Each row was made from one path, in order. Every step used is in the known rows, and no mark comes twice. Write each row's path.
(in the rows, 128 means zero)
Known rows:
p s w e x h: [ 85  67 152 137 174 132  99 104 123 146 139 101 145  98 139 137  94 114
 171  82 116  92 202  77 197 100 241 109 122 201 130  98 125 118 101 127
 191 150 139  96 153 131 138 120 127 143 107 122 117 122 141 179 151  92
  94 116  78 119 155 111 141 113 134 138 115 106  95 121  84 174 165 111
 111]
s w m p: [131 104 128 124  92 117 104 105 114 116 137 147 118  57  91 121 169 136
 140 122 131 112 146 137 130 165 106 125  79 121 125 141 133 135 161 139
  85 116  54 116  86 171 146 104 124 148 118 110 144 123 125 145  99 131
 153  57  61 124  79 149 135 150 139 126 147 131 154 142 105  84 133 100
 119]
s p: [180 117 131 100  65 111 132 111 133  99 119 111 111 168  90 115 162 118
 133 149 134 135 106 144 190 145 117 126  94 155 135 126 146 125  99 131
 151  85 105 202  77 147 161 147  93  96 122  94 132 119 135 146  96 100
 122  39  84 127  73 140 140 130 157 151 169 138 148 141 139 138 122 115
 162]
x h: [106 108 149 123 125 164 179 152 121 124 118 149 122 116 129 125 169 123
 140 122 122 124 146 129 176 124  70 125 113 140 125 129 127 128 117 143
 146  85 126 159 120 135 134 131 110 116 109 153 109 114 125 155 127 112
  96 103 105 126 108 124 136 110 148 129 158 135 131 154 135 165 123 121
 180]
x e w m: [127 124 107 143 105 176 131 119 112 126 131 181 122 156 134 120  98 111
 122 129 133  99  72 145  60 159 146 150 120 135 124 153 135 124 150 118
  60 141 129  95  94  88 133 123 126  76 121 121 137 122 124 102 128 159
 116 165 170 123 164 120  79 126 132 136 130 125 108 150 141 126 107 173
 124]
e w h m p s: [136 144 107 127 153 101 120 151 154 143 133  76 141 166 152 141 100 128
 113 127 133 175 146 125 106 105 156 108 162  89 136 118 139 135 128 126
 128 141 155 126 162 119 105 132 154 137 170 122  75 137 124  78 139 119
 151 200 187 133 164 105 114 143  51 101  76 129 145 100  96 124 130 132
 124]
m p s: [145 143 160 110 138 129 113 172  93 142 103 101 133 143 149 159 185 118
 126 150 128 157 151 103 156  98 114 101 134 106 141 112 124 136 119 131
 138 105 140 193 133 169 151 144 136 102 138 131  67 130 129 161 135 136
 101  92  85 133  85 133 145 133 130  91 127 135 136 126 134 134 122  64
 161]
x e w h m: [139 128 108 138 102 136 138 123 157 122 137 146 128 156 130 107  52 144
 117 125 133 135  93 152  63 118 132 141 159 129 121 136 143 111 133 109
  90 148 188  74 104  65 115 130 154 121 122 132 172 122 129  49 131 137
 144 222 221 135 196 126  90  95 100 142  99 127 128 121 156 166 127 219
 109]
k x e w: [144 132  89 139  82 132 112 161 132 109 119 105 120 213 131 101  92 145
 117 166 128 119  98  74 102 132 127 147 141 127 121 159 105 109 126  98
  97 108 167 129  94 104 179 136 132  75 133 113 111 141 126 112 126 127
  80 157 156 111 143 142 109 120 195 133 153 118  72 121 141 115 113 180
 148]
p s w h m: [127 106 114 132 133  59 137 104 179 138 118 138 138 144 128 130  99 149
 136  86 120 159 150 168 115 148 161 137 141 161 135 115 180 130 122 118
 163 145 158 108 166 135 113 125 127 148 153 147 170 135 144 145 173 156
 168 149 133 137 153 122 151 102  72 139 118 125 143 110 121 164 169 161
  98]
m h: [139 148 188 115 136 194 159 138  68 103 130 148 127 107 135 106 167 119
 129 140 127 125 158 149 141 116  52 108 103 114 127 130 122 138  98 131
 113 114 107 169 144 155 133 140 115 160 113 135 164 120 115 133 104 108
 116  70 113 121  66 129 149  92 152 117 146 129 148 151 134 132 144  99
 144]
p s w: [112 117 132 129 128  90 103 125 117 129 106 147 121 172 122 118 167 133
 134 130 119 132 166 101 131 142 162 131 117 165 137 129 165 123 119 116
 131 107 151 171  93 182 162 141 120 102 145 127 138 135 142 172 162 134
  91 118  57 123 119 140 153  87 135 133 146 120 118 127 123 134 165 127
 138]
p s: [129 151 147 124 152 127 136 163 122 139  97 146 123 178 137 142 169 104
 124 140 121 136 150 137 129 139 133 134 137 134 141 131 147 136 119 107
 137 112 147 197 107 157 141 143 115  82 145 137 104 129 129 152 137 152
  86 124 112 134 111 131 142 107 126 108 152 130 127 137 147 146 133 107
 158]
e x h m p s: [126 108 125 145 198 125 150 151 144 156 130  65 153 107 171 165 144 122
 110 146 135 141 131 113 208  45 159  90 160  66 132  75  72 126 124 162
 148 134 181 120 206 126 126 134 125 122 141 139  14 133 114 114 161 110
  77 188 169 120 130  92 123 162 130 111  95 129 125 115  80 151  93 108
 138]
k w e x h: [ 89 119  97 134 139 159  79  95 121 133 132  97 139  92 121 133 124 136
 147 141 123  75 118  79 162 129 132 138 139 179 117 109  86 117  98 131
 207 154 160  75 137  99  97 121 141 155  85 127 124 119 124 153 124  98
 128  89 122 115 153 125 121 147 153 155 131 107  83 127 118 136 102  80
 151]
e w h m p: [151 150 121 119 113 100 132 135 144 123 138  96 119  98 128 114 101 133
 106 143 135 146 124 144 121 123  93 121 151  89 129 141 132 129 130 138
 102 119 141 101 121  94  96 132 154 174 144 128 136 128 112  56 108 114
 176 161 196 135 159 134 114 142  79 124  94 129 141 116 130 120 116 145
 119]
h m: [166 161 117 133 127 104 152 141 147 128  99 194 113 113 118 136 163 128
 103 152 136 143  80 186 123 140 124 139 139  80 129 100 119 118 125 124
  97 100 171 176 142 109 129 134 110 116 115 119 136 136 123 116 124 127
 147 127 173 136 117 139 139 113 156 129 151 133 139 134 175 131  97 130
 148]
s w e x: [140 131 139 120 122 132  61  83  95 116 138 133 119  67  86  99 122 120
 153 135 126  72 152 128 160 143 201 135 115 158 124 118 117 104 111 125
 129 133 118 113 109 110 132 132 111 172  87 112 166 126 126 153 114  99
 141  65  76 118 135 140 147 138 188 146 144 102  91 121 151 158 123 105
  85]
e w h m: [139 145  84 142 124 116 155 120 161 123 126 156 119 131 131 112  91 123
 110 121 129 142 107 167 109 142 114 155 156 127 128 135 154 125 121 112
 105 130 162 113 154  70  93 131 118 148 147 131 167 137 113  68 129 130
 172 204 233 128 197 118 114 113  66 132 120 129 133 109 159 126 133 162
 103]
m p: [165 168 160 110 106 142 125 151  90 116 128 112 121 114 121 130 194 121
 116 179 127 135 129 131 161 125  76 110 113 101 130 118 105 126 119 148
 115  88 105 184 105 152 139 136 123 128 114 118 117 121 119 136  85 116
 124  52  79 137  84 148 141 145 156 110 146 133 137 144 151 113 108  83
 167]
e x h m p: [153 138 142 141 149 132 125 129 139 136 133  77 142  64 160 140 147 131
 108 148 139 130  93 108 198  76 129  88 143  62 125  99  74 121 126 169
 131 124 163 117 167 116 107 122 128 161 111 128  75 133 107 109 120  73
 115 159 177 122 116 107 121 162 148 127 107 135 131 124 120 144  89 126
 143]
w h m: [148 135 112 127 132 112 167 132 159 123 116 174 125 100 102 139 146 144
 127 121 128 152 112 203 115 135  88 142 145 130 130 135 131 132 123 121
 134 126 117 133 148 100  87 130 110 146 129 143 195 124 130 110 130 157
 184 175 195 150 135 129 144 132  87 133 144 133 149 120 176 160 137 146
 126]
p s w e: [130  97 126 118 149  95  98 122 101 139 112 146 128 140 100 117 118 125
 159  92 122 106 192 106 141 150 179 123 123 211 135 120 154 123 113 111
 181 130 132 152 125 161 147 129 138 112 126 119 147 123 152 183 138 128
 146  54  59 132 135 150 162 114 148 137 142 117 108 127 142 133 157  95
  99]
x e w: [133 158 139 128  88 168 125 144  84 117 125 141 118 187 135 107 113 122
 118 164 128 115 120  95 105 141 146 145 131 133 131 145 134 110 124 118
  73 114 169 112  83 102 149 143 147  90 114 108 128 128 112  83 127 115
  92 145 185 124 169 133 106 100 170 116 129 119  89 137 151 151 129 173
 139]

Which path is each row?
[ 94  97 166 136 156 131 157  97 115 125 149 151 132 135 154 118 125 131
 140  63 123 124 184 170 106 144 133 116  73 152 129 131 171 151 145 130
 121 149 102 100 164 188 151 123 118 145 144 140 155 133 138 167 152 153
 104  93  84 114  81 110 143  87  80 131 115 123 158 132  86 101 167 124
  81] => p s w m h
[168 116 125 109  94  83 115 100 164 117 140 101 134  80  94 116 136 156
 126 117 129 144 155 157 127 141 104 120 122 123 126 128 134 127 141 142
 113 136  78  76 105 149 121 116 135 175 121 117 193 125 134 109 109 111
 207  94 103 144 103 149 145 149 108 130 119 131 161 117 133 126 124 143
 111] => s w h m p
[116 155  78 129 126 163  53  92 119 125 116 128 139 119 101 128 145 121
 142 185 117  77 101 103 133 164 149 151 140 166 118 119 102 110  95 107
 171 159 134 121 148 100  97 128 123 168  82  98 141 124 129 132 115 117
 151 100 111 118 150 141 135 146 172 147 161 100  83 115 165 131 101  75
 137] => k w e x
[132 108 132 135 136 134 183 153 152 140 109 158 123  92 148 130 133 134
 120  96 128 139  85 153 168 116 109 131 134 109 123  94 106 116 132 151
 145 103 167 124 139 103 127 119 110  87 120 151 120 123 127 133 135 120
 121 149 166 140 135 122 131 119 147 130 135 138 150 144 155 148 104 145
 160] => x h m
[132 124 126 127 163 133 123 140 116 148 120 142 134 126 144 152 176 105
 136 114 132 144 112 148 123 121 120 113 112 119 133 130 130 146 151 126
 123 120  75 172 141 163 120 129 128  85 141 142  66 132 138 161 117 159
 114 123 101 136  78 123 120 162 121 117 128 149 151 142 114  99 121  72
 135] => w m p s
[128 104  86 148 121 112 203 150 175 124 114 110 123 125 141 137 131 150
 107 126 131 134  74 128 172 114 109 135 139  94 119 134  79 118 138 133
 159  97 151 165 171 109 151 113  98  83 139 161 113 142 137 155 140 138
  97 178 153 117 102 125 141 128 177 161 165 138 132 125 133 126  77 158
 152] => k x h m
[110 158 102 136 156 114 112 150 115 146 142 128 125 137 147 149 131  95
 116 110 130 124 130 114 104 127 124 124 127 115 139 128 130 137 152 121
  87 132 113 147 114 143 120 126 144 106 172 108  55 144 123 121 125 146
 119 142 123 117 127 104 102 129  79 111 110 124 119 132  92  71 139 102
 120] => e w m p s
[102 110 157 122 130 147 159  81 102 110 158 153 127  85 127 111 141 132
 138  73 129 106 166 181 121 175  82 129  60 137 121 153 158 143 142 135
  97 141  60 116 138 167 144 116 115 188 133 120 203 124 138 163 108 131
 127  55  81 115  80 119 141  81 117 140 138 117 163 141 106 110 155 126
  96] => s w m h
[162 115 155 124 151  93 134 153 155 141 124 105 143 115 138 155 142 138
 121 140 129 168 131 142 122  91 115 101 155 107 133 116 133 142 129 136
 168 138 141 148 168 138  93 134 145 148 144 137 104 123 138 102 126 139
 159 170 129 151 120 128 132 166  79 103  97 148 159 121 129 140 127 107
 134] => w h m p s
[103 136  78 120 141 103 104 123 133 135 123 118 138 142 128 170 160 119
 128 153 126 152 102  94  85 156 114 139 129 126 129 122 110 148 149 113
 163 165  81 128 135 168 108 116 151 112 150 131  73 132 131 162 150 174
 123  93  91 123 104 126 123 140 119 128 141 133 134 137 111  51 118  78
 145] => k w m p s
[124 142 144 118  91 167 127 136 100 112 138 149 127 163 122 103  74 128
 143 138 119 128 137 123  77 118 126 141 132 170 124 165 163 123 103 115
 109 135 153  85  88  97 116 139 144 116 120 129 184 113 124  66 122 136
 122 172 173 132 171 126  99 113 116 121 124 125 105 131 137 163 158 187
 135] => x e w h
[121 129 141 133 131 165 112 146 104 148 138 121 134 164 160 151  95 105
 128 132 137 131 125  91  82 103 162 108 126 117 131 129 112 134 154 124
  91 151 126  97  86 132 146 125 163  74 140 118  63 135 137 103 128 163
 101 172 144 128 152 119  79 146 113 109  88 134 121 138  97 118 133 131
 120] => x e w m p s
[134 124 170 104 113 109 101 144 107 127 117  76 135 148 124 133 168 139
 132 144 122 144 193  85 159 129 144 114 115 130 141 121 138 129 131 134
 117 104 127 141  94 194 171 132 142 120 144 110  98 133 125 173 129 120
  99  50  20 129  94 138 161 110 131 101 128 132 135 122  94 104 152  92
 126] => m p s w
[144 125 133 123  84 129 132 124 127 124 151  98 136 143 144 121  65 143
 118 149 140 144 117 125 102 101 118 113 157 102 122 126 112 119 135 133
 102 148 134  73  87  93 111 126 190 133 115 112 123 125 119  53 112 127
 164 183 173 139 174 135  97 146 115 128  92 134 143 123 126 147 119 171
 113] => x e w h m p
[110 116 128 132 180 122  61  95 115 143 130 129 131 127 111 117 117 119
 161 124 121  84 190  88 147 119 221 119 128 178 132 115 131 115 110 115
 177 158 143 140 135 135 134 141 125 160 117 114 128 131 134 176 141 102
 109 118  66 119 158 131 146 115 159 134 107 103  89 109 124 173 160  97
  84] => p s w e x
[ 98 104 124 139 147  88 125 111 134 138 116 175 123 120 126 139 141 119
 145  80 123 123 136 143 100 170 163 151  96 164 134 136 168 135 145 119
 126 135 101 148 121 154 141 117  99 104 161 139 140 135 148 179 167 172
 113 125  87 129 115 123 138  81 101 135 143 125 135 125 110 102 173 136
 105] => p s w m
[155 149 120 131 121 142 121 131 111 124 132 153 125  85 120 141 181 101
 133 133 133 119 114 152 139 136  64 112  94 106 129 132 104 144 152 145
  90 112  34 146 112 143 112 121 112 115 116 128 132 122 131 136  88 145
 142  51 105 131  64 142 117 173 139 123 151 141 161 156 125 104 112  88
 147] => w m p
[122 158 107 127 116 147 123 129 116 111 136 149 115 144 117  96 111 114
 132 121 121 135 147 147  95 161  91 142 134 159 132 165 174 127 116 116
 115 119 129 139 129  91 102 141 113 161 144 133 169 126 123  88 123 119
 156 157 185 126 160 121 122 100  91 108 135 121 110 121 131 163 160 159
 142] => e w h
[122 107 161 112 108  98 122 129 127 127 131  63 139 118 117 128 143 156
 156 139 114 152 228  95 136 126 136 120 113 181 138 139 163 148 132 135
 154 132  68 113 115 187 134 129 141 145 142 124 153 123 149 155 135 132
 134  75  54 143 110 132 149 135  81 109 114 132 143 108  79 144 191 103
 117] => m p s w h
[146 114 117 133 118 104 159 172 163 124 121  68 140 114 136 135 163 164
 101 141 138 145  93  97 182  93  94 106 146  67 117 104  58 125 157 149
 149  88 107 131 132 133 153 112 129 107 137 138  98 134 125 152 130 121
 117 119  94 132  78 137 135 169 173 138 129 139 138 129 102  94  57 118
 156] => k x h m p
[ 99 130 167 147 129 208 155 107  74 122 168 142 130 143 158 109  63 122
 123 103 140 107 106 155  71 129 111 123  90 117 119 148 136 133 141 121
  66 153 112  84 123 114 134 123 139 130 117 126 161 128 114  82 112 117
 107 151 182 116 126 113  75 117 129 131 116 118 135 150 112 118 143 153
 113] => x e w m h
[138 170 105 128 124 140 124 129 114 125 146 139 118  81 137 119 139  99
 119 123 137 124 114 134 130 146  90 133 104  99 129 157 129 131 159 144
  52 121  77 129 120 125 125 122 123 122 149 103  94 133 113 110  86 124
 150 114 140 112 125 125 103 162 111 128 121 129 130 139 120  89 109 119
 131] => e w m p
[120 114  80 145  80  98 143 140 167 118 129 128 127 194 130 114  58 166
 113 135 132 136  91 127  59 115 133 153 173 110 117 153 116 114 134 103
 123 126 182  82 161  57 138 126 143 107 138 142 187 137 136  69 155 157
 147 252 198 125 167 137  95 133 141 147 124 129 112 104 148 128 106 230
 109] => k x e w h m
[127 159  83 128  93 100 119 102 187 122 111 150 129 145  91 138 129 156
 119 139 127 145  92 153  71 180  89 161 158 132 118 123 134 131 121 112
 156 166 129 108 153 109  78 118 130 180 127 141 175 128 136 103 153 159
 208 133 189 137 148 141 142 132 114 141 149 124 141 101 173 105 124 128
 134] => k w h m
[129 111 115 157 179 154 126 115 147 148 132 142 135  56 124 137 113 116
 135  94 131  91  83 136 191  90 179 118 143 113 122  83  82 109  99 157
 177 146 155  96 172  74 102 127 118 137  90 136 121 117 124 118 114  96
 134 165 165 130 161 116 118 161 167 162 120 121 120 132 151 185  80  99
 123] => w e x h m
